Every row comes from one small tree of marks. The marks that hang from a mark follow it in brackets, in alphabetical order. Every link used is in the known rows. Which tree was each row made from?
Known rows:
perezu[pageg]: 1.619, 0.125, 0.137, -1.638, -0.728, -0.988, 0.441, 0.586, 1.871, 1.605, -1.458, 1.753, 1.637, 0.013, 1.188, -1.399, 1.397, 1.377, -0.485, -2.098, 0.140
zupebi[nuko toti[guriru]]: 3.016, 2.790, -0.052, -1.511, -1.506, 1.351, 0.222, -0.371, 1.192, 4.412, -0.280, 1.036, 0.813, -0.493, 0.620, -1.864, -1.929, 0.625, -0.314, 1.957, -0.024
fasi[guriru]: 0.884, 1.362, 1.735, -0.163, -1.054, -0.488, 1.448, 0.544, 0.941, 0.752, 0.945, 0.092, 2.050, -0.227, 0.654, -0.999, -0.067, 0.517, -0.740, -0.591, -0.968
fasi[guriru[rosi]]: 0.613, 0.417, 1.460, 0.207, 0.503, -1.238, 1.143, 0.249, 1.173, 0.139, 0.980, 0.153, 1.052, -0.124, -0.124, 0.232, 1.035, -0.473, -0.486, 0.538, -0.436
zupebi[nuko toti[guriru[rosi]]]: 2.860, 1.801, -0.225, -1.127, -0.022, 0.598, 0.046, -0.688, 1.377, 3.724, -0.217, 1.062, -0.186, -0.406, -0.183, -0.683, -0.816, -0.301, -0.101, 3.174, 0.568
rosi[guriru]: 1.209, 1.247, 1.451, -1.299, -0.056, -2.664, -0.123, 0.385, 0.718, 1.270, 0.349, 2.213, -0.980, -0.045, 0.813, -0.666, 1.720, 0.427, 0.753, -0.044, 1.039
zupebi[toti[guriru[simav]]]: 0.876, 1.252, 0.022, 0.517, -3.022, 1.252, 1.790, -0.754, 0.925, 2.434, 0.012, 0.910, 1.498, 0.188, 0.492, -2.187, -1.728, 0.213, -0.715, 0.289, -0.722
perezu[puzuv]: 1.590, 1.485, 0.271, 0.088, -1.532, -1.558, 0.740, -1.098, 0.845, -0.140, -0.532, 2.106, 0.078, 0.522, 0.758, -1.870, 1.001, -0.179, -1.241, -0.673, -1.153
toti[guriru zupebi]: 1.265, 0.782, 0.609, -2.153, -3.291, -0.921, 0.052, -0.443, 1.064, 2.547, -0.622, 1.187, 3.594, 0.766, -0.119, -0.989, -0.211, 1.321, -0.513, -1.945, -0.921
puzuv[perezu[pageg[toti]]]: 2.460, -0.193, 1.783, -1.381, -0.342, -3.959, 1.432, 1.848, 1.748, 2.825, -1.474, 2.662, 0.275, 1.973, 1.679, -2.556, 2.810, -0.071, -0.267, -1.087, -1.158
zupebi[toti]: 0.751, 0.354, 0.164, -0.071, -0.920, -0.342, 0.365, -0.338, 0.427, 2.860, 0.248, 1.622, 0.199, 0.436, 0.504, -1.425, -1.406, 0.325, -0.160, 1.072, -0.643
perezu[pageg[toti[zupebi]] puzuv]: 2.983, 1.628, -0.743, -1.190, -1.988, -3.759, 0.780, 0.633, 0.932, 0.806, -1.164, 2.812, 1.552, 1.496, 0.389, -1.774, 3.110, 0.776, -1.954, -2.524, -1.670
guriru[toti]: 1.633, 0.873, 0.521, -0.569, -1.056, -0.940, 1.573, -0.806, 0.486, 1.397, -0.273, 1.874, 2.448, 1.308, 0.713, -2.378, -1.004, 0.664, -0.421, -0.159, -0.694
zupebi[toti[guriru]]: 0.836, 0.908, -0.060, -1.017, -2.104, 0.785, 0.784, -0.466, 1.234, 3.519, -0.603, 0.920, 2.148, 0.346, 0.534, -1.563, -2.376, 0.602, -0.349, 0.025, -0.163
fasi[guriru[simav toti[zupebi[nuko]]]]: 4.216, 4.307, 0.633, 0.576, -2.707, 0.281, 2.673, -0.540, -0.068, 1.865, 1.374, 0.244, 3.092, 0.432, -0.313, -2.458, 0.070, 1.517, -1.929, 1.406, -2.098
toti[guriru[simav] zupebi]: 1.270, 1.223, 0.695, -0.537, -4.264, -0.497, 1.066, -0.747, 0.752, 1.541, -0.106, 1.093, 2.943, 0.724, -0.137, -1.516, 0.362, 0.970, -0.851, -1.741, -1.432
pageg[perezu]: 2.169, 0.165, 1.666, -0.633, -0.970, -2.826, 1.249, -0.336, 1.329, 3.038, -0.951, 1.848, 0.327, 0.044, 1.079, -1.960, 1.276, 0.382, 0.598, -0.333, -1.113
toti[guriru[fasi]]: 0.940, 0.599, 0.870, -0.764, -2.954, -0.878, 1.436, -1.013, 1.535, 0.564, -0.555, 0.807, 2.878, 0.328, 0.655, -2.479, -1.192, -0.834, -0.747, -0.510, -0.510
perezu[pageg[toti] puzuv]: 2.551, 1.586, -0.380, -0.731, -0.825, -3.101, 1.477, 0.825, 1.498, -0.109, -1.145, 2.720, 0.409, 0.915, 1.419, -2.122, 2.663, -0.018, -1.626, -2.155, -0.833
toti[guriru[simav] zupebi[nuko]]: 3.506, 3.114, 0.645, -1.016, -3.669, 0.125, 0.606, -0.621, 0.816, 2.478, 0.273, 1.326, 1.508, -0.218, 0.043, -1.768, 0.764, 1.032, -0.796, 0.210, -1.320
toti[guriru[fasi rosi] zupebi[nuko]]: 3.247, 1.601, 0.263, -1.256, -2.187, -1.789, 0.081, -1.403, 1.204, 1.592, -0.229, 0.976, 1.639, 0.098, -0.972, -1.273, 0.841, -0.996, -0.833, 2.178, -0.517
perezu[pageg[toti[guriru[fasi]]] puzuv]: 2.683, 1.938, -0.618, -0.722, -2.850, -2.658, 2.697, 0.057, 2.210, -0.648, -1.891, 1.659, 2.834, 0.927, 1.051, -3.464, 1.335, -1.093, -2.402, -2.169, -0.760
guriru[rosi toti[zupebi]]: 1.697, -0.103, 0.013, -0.633, -0.746, -2.418, 0.698, -1.367, 0.155, 1.644, -0.188, 1.885, 2.513, 1.948, -1.073, -0.723, 0.586, 0.477, -0.542, 0.495, -0.667

Write each row's tree:
2.668, 2.025, -0.513, -1.713, -1.939, -1.967, 1.791, 0.763, 2.231, 0.672, -1.967, 1.984, 2.366, 0.840, 1.381, -2.246, 1.782, 0.325, -1.801, -3.275, -0.371 | perezu[pageg[toti[guriru]] puzuv]
5.660, 3.504, 0.715, -0.627, -1.690, -5.025, 1.107, -0.211, 0.279, 3.206, -0.401, 2.951, -1.052, 0.611, 0.477, -2.719, 3.309, -0.223, -0.823, 1.064, -2.733 | pageg[perezu[puzuv] toti[zupebi[nuko]]]
0.671, 0.886, 1.609, 1.707, -0.409, -0.854, 2.215, -0.086, 0.924, -0.926, 1.655, 0.182, 0.311, -0.249, -0.179, -0.230, 1.684, -0.832, -0.754, 0.959, -0.875 | fasi[guriru[rosi simav]]
3.426, 1.707, 0.719, -0.090, -2.303, -5.613, 1.710, -0.275, 0.310, 2.299, -0.591, 2.905, 0.272, 1.439, 0.383, -2.372, 3.021, -0.239, -0.922, -0.963, -2.721 | pageg[perezu[puzuv] toti[zupebi]]
1.721, 1.569, 0.489, 1.427, -1.771, -1.117, 2.793, -1.015, 0.154, 0.331, 1.223, 0.176, 3.458, 1.360, -1.287, -0.902, 0.840, 0.460, -1.645, 0.634, -1.563 | fasi[guriru[rosi simav toti[zupebi]]]
0.825, -0.363, 1.043, 2.134, -1.224, -2.357, 1.862, -1.455, 0.643, -1.947, 0.859, 1.550, -0.691, 0.400, -0.233, -1.606, 1.473, -2.478, -0.546, 1.983, -1.037 | guriru[fasi rosi simav]
1.418, 0.182, 0.329, 2.331, -1.343, -2.016, 3.115, -2.168, 0.411, -1.482, 0.436, 1.595, 1.167, 1.402, -0.352, -2.712, 0.201, -2.001, -1.112, 2.233, -0.974 | guriru[fasi rosi simav toti]
0.603, 0.251, -0.265, 1.854, -2.414, -0.258, 2.366, -1.853, 1.123, 0.513, 0.188, 0.615, 0.948, 0.379, -0.639, -1.939, -0.985, -2.065, -1.088, 2.634, -0.409 | zupebi[toti[guriru[fasi rosi simav]]]
4.999, 1.864, 1.457, -2.335, -0.975, -3.999, 0.349, 1.707, 1.289, 4.625, -1.170, 2.854, 0.080, 1.597, 0.899, -2.504, 3.592, 0.779, -0.547, 0.461, -1.749 | puzuv[perezu[pageg[toti[zupebi[nuko]]]]]
1.738, 0.383, 0.047, 0.889, -1.703, -1.924, 1.804, -1.566, -0.108, 0.573, 0.357, 1.884, 1.882, 1.888, -1.039, -1.230, 1.222, 0.208, -0.851, 0.741, -1.309 | guriru[rosi simav toti[zupebi]]
2.468, 0.385, 1.562, -2.395, -1.447, -2.762, 1.819, 1.703, 2.618, 3.507, -2.279, 1.935, 2.255, 1.928, 1.674, -2.673, 1.898, 0.290, -0.478, -2.171, -0.577 | puzuv[perezu[pageg[toti[guriru]]]]
3.052, 1.684, 1.078, 0.348, -1.103, -4.851, 2.259, -0.077, 0.873, 1.447, -0.599, 2.783, -0.906, 0.986, 1.180, -2.743, 2.486, -1.084, -0.514, -0.528, -2.011 | pageg[perezu[puzuv] toti]
1.028, -0.265, 0.356, -0.775, -2.732, -2.331, 0.614, -1.526, 1.196, 0.670, -0.463, 0.867, 2.923, 0.977, -1.105, -0.861, 0.424, -0.979, -0.857, 0.262, -0.669 | toti[guriru[fasi rosi] zupebi]
4.421, 3.613, 0.198, -0.988, -1.684, -3.022, 0.925, -1.092, -0.114, 2.145, 0.288, 1.997, 1.179, 0.799, -0.362, -2.671, 0.891, 0.329, -0.692, 2.812, 0.086 | rosi[guriru[fasi toti[zupebi[nuko]]]]
2.797, 0.042, 1.523, -1.817, -1.553, -4.521, 0.836, 1.646, 1.280, 3.615, -1.488, 2.716, 1.390, 2.551, 0.812, -2.107, 3.242, 0.762, -0.554, -1.463, -1.911 | puzuv[perezu[pageg[toti[zupebi]]]]
1.701, 1.036, 0.487, 1.994, -2.882, -1.244, 3.382, -1.802, 0.246, -0.911, 0.346, 1.473, 2.271, 1.319, 0.374, -3.809, -0.792, -1.079, -1.409, 1.106, -1.545 | guriru[fasi simav toti]
2.960, 2.145, -0.924, -2.144, -3.188, -2.642, 1.185, 0.524, 1.697, 1.527, -1.880, 1.992, 3.467, 1.398, 0.443, -1.954, 2.242, 1.160, -2.163, -3.523, -1.061 | perezu[pageg[toti[guriru zupebi]] puzuv]
2.793, 1.667, -0.296, -0.092, -0.889, -0.166, 0.803, -1.391, 1.431, 2.420, -0.175, 0.680, 0.270, -0.328, -0.425, -1.724, -1.266, -1.677, -0.777, 4.269, 0.178 | zupebi[nuko toti[guriru[fasi rosi]]]
3.898, 1.694, -0.207, -0.088, -1.090, -2.412, 1.017, -2.029, 0.191, 1.264, 0.159, 1.755, 1.539, 1.184, -1.153, -2.143, 0.549, -0.883, -1.131, 3.555, -1.032 | guriru[fasi rosi toti[zupebi[nuko]]]
3.038, 2.648, -0.116, -0.571, -2.364, 0.719, 1.138, -1.049, 1.207, 3.146, -0.204, 0.739, 1.272, -0.322, 0.324, -2.972, -2.439, -0.737, -0.949, 3.022, -0.321 | zupebi[nuko toti[guriru[fasi]]]
3.459, 3.025, 0.574, -0.063, -4.482, -0.612, 1.457, -1.344, 0.758, 1.180, 0.329, 0.885, 2.131, -0.089, -0.199, -2.936, 0.266, -0.345, -1.374, 1.388, -1.715 | toti[guriru[fasi simav] zupebi[nuko]]
1.991, 0.760, -0.078, 0.056, -3.198, -2.318, 1.801, -1.773, -0.143, 0.963, -0.262, 1.595, 3.923, 1.986, -0.492, -3.032, -1.054, 0.108, -1.367, 0.381, -1.733 | guriru[fasi toti[zupebi]]
2.358, 0.965, -0.760, -1.355, -0.436, -2.696, 1.491, 0.434, 2.510, -0.061, -1.778, 1.983, 1.312, 0.967, 0.570, -1.119, 2.939, -0.726, -1.567, -2.089, 0.294 | perezu[pageg[toti[guriru[rosi]]] puzuv]
0.774, 0.062, 0.795, 1.204, -2.480, -1.274, 2.217, -1.570, 1.454, -1.202, 0.067, 0.780, 1.221, 0.319, -0.274, -1.785, 0.646, -2.203, -0.854, 0.912, -0.528 | toti[guriru[fasi rosi simav]]
3.460, 2.624, 0.546, -2.598, -2.733, -0.209, -0.497, -0.354, 0.995, 3.496, -0.418, 1.323, 2.208, -0.010, 0.089, -1.366, 0.174, 1.392, -0.494, 0.040, -0.824 | toti[guriru zupebi[nuko]]
4.483, 2.227, 0.316, -2.417, -0.862, -2.867, -0.190, 1.792, 0.813, 3.008, -0.170, 2.635, 0.651, 0.355, 0.757, -1.473, 2.738, 1.196, -0.677, -0.438, -1.098 | perezu[pageg[toti[zupebi[nuko]]]]
2.289, -0.531, 1.531, -2.052, 0.072, -3.532, 1.575, 1.389, 2.738, 2.863, -2.271, 1.969, 1.170, 1.970, 0.916, -1.435, 3.101, -0.814, -0.208, -0.957, 0.003 | puzuv[perezu[pageg[toti[guriru[rosi]]]]]
0.706, 0.162, 0.897, 0.171, -1.495, -0.605, 1.430, -0.861, 1.496, 0.060, 0.049, 1.061, 0.833, 0.176, 0.011, -0.729, 1.059, -0.849, -0.243, -0.159, -0.125 | toti[guriru[rosi simav]]
3.111, 1.972, 0.807, 0.264, -3.127, -4.590, 3.463, -0.950, 1.675, 0.910, -1.418, 1.693, 1.460, 1.002, 0.964, -3.908, 1.222, -2.157, -1.316, -0.547, -1.894 | pageg[perezu[puzuv] toti[guriru[fasi]]]
3.429, 2.203, 0.459, -1.086, -3.484, -4.519, 2.022, -0.422, 1.151, 2.959, -1.475, 2.042, 2.125, 1.486, 0.304, -2.489, 2.122, -0.003, -1.131, -1.982, -2.176 | pageg[perezu[puzuv] toti[guriru zupebi]]
0.576, -0.255, -0.315, 0.318, -1.458, -0.710, 1.392, -1.516, 1.452, 1.623, -0.368, 0.638, 1.576, 0.504, -0.565, -1.468, -1.624, -1.740, -0.737, 2.268, 0.155 | zupebi[toti[guriru[fasi rosi]]]
1.367, 1.145, 0.666, 0.403, -5.133, -1.192, 1.890, -1.542, 0.784, 0.405, 0.008, 0.803, 3.327, 0.731, -0.441, -2.613, -0.120, -0.388, -1.437, -0.694, -1.824 | toti[guriru[fasi simav] zupebi]
1.004, 1.072, 0.968, 0.853, -3.938, -0.577, 2.546, -1.275, 1.235, -0.565, 0.067, 0.806, 2.203, 0.294, 0.615, -3.015, -0.557, -1.175, -1.113, -0.290, -1.077 | toti[guriru[fasi simav]]
4.498, 4.144, 0.420, -0.462, -1.719, -1.968, 1.108, -0.626, -0.311, 2.309, 0.810, 2.394, 0.052, 0.598, -0.150, -2.123, 1.936, 1.398, -0.487, 1.999, -0.043 | rosi[guriru[simav toti[zupebi[nuko]]]]
1.355, 1.474, 0.802, 1.868, -0.523, -0.422, 3.493, -0.718, 0.675, -0.621, 1.192, 0.115, 2.279, 0.793, -0.338, -1.280, 0.402, -0.403, -1.315, 1.007, -0.852 | fasi[guriru[rosi simav toti]]
4.229, 3.016, 0.121, 1.092, -3.539, -1.306, 2.314, -1.924, -0.327, 0.896, 0.636, 1.719, 2.014, 1.008, -0.420, -3.756, -0.022, -0.204, -1.685, 2.705, -2.241 | guriru[fasi simav toti[zupebi[nuko]]]
2.769, 0.966, 1.492, -1.935, -2.807, -4.215, 1.531, 0.538, 1.021, 4.225, -0.782, 1.786, 2.603, 1.118, 0.425, -1.862, 1.268, 0.395, 0.134, -1.896, -1.764 | pageg[perezu toti[guriru zupebi]]
2.865, 0.511, 1.220, -2.821, -2.667, -3.416, 1.227, 1.544, 1.969, 4.423, -2.315, 1.973, 3.267, 2.443, 0.771, -2.293, 2.351, 1.048, -0.772, -2.531, -1.300 | puzuv[perezu[pageg[toti[guriru zupebi]]]]
3.038, 3.116, -0.038, 1.057, -3.382, 1.105, 2.135, -1.346, 0.954, 2.125, 0.424, 0.661, 0.666, -0.499, 0.326, -3.436, -1.749, -1.090, -1.271, 3.319, -0.915 | zupebi[nuko toti[guriru[fasi simav]]]
1.122, 0.155, 0.498, 0.764, -3.634, -1.853, 1.585, -1.817, 0.936, -0.360, 0.098, 0.744, 2.273, 0.864, -1.165, -1.413, 1.053, -1.350, -1.157, 0.522, -1.150 | toti[guriru[fasi rosi simav] zupebi]
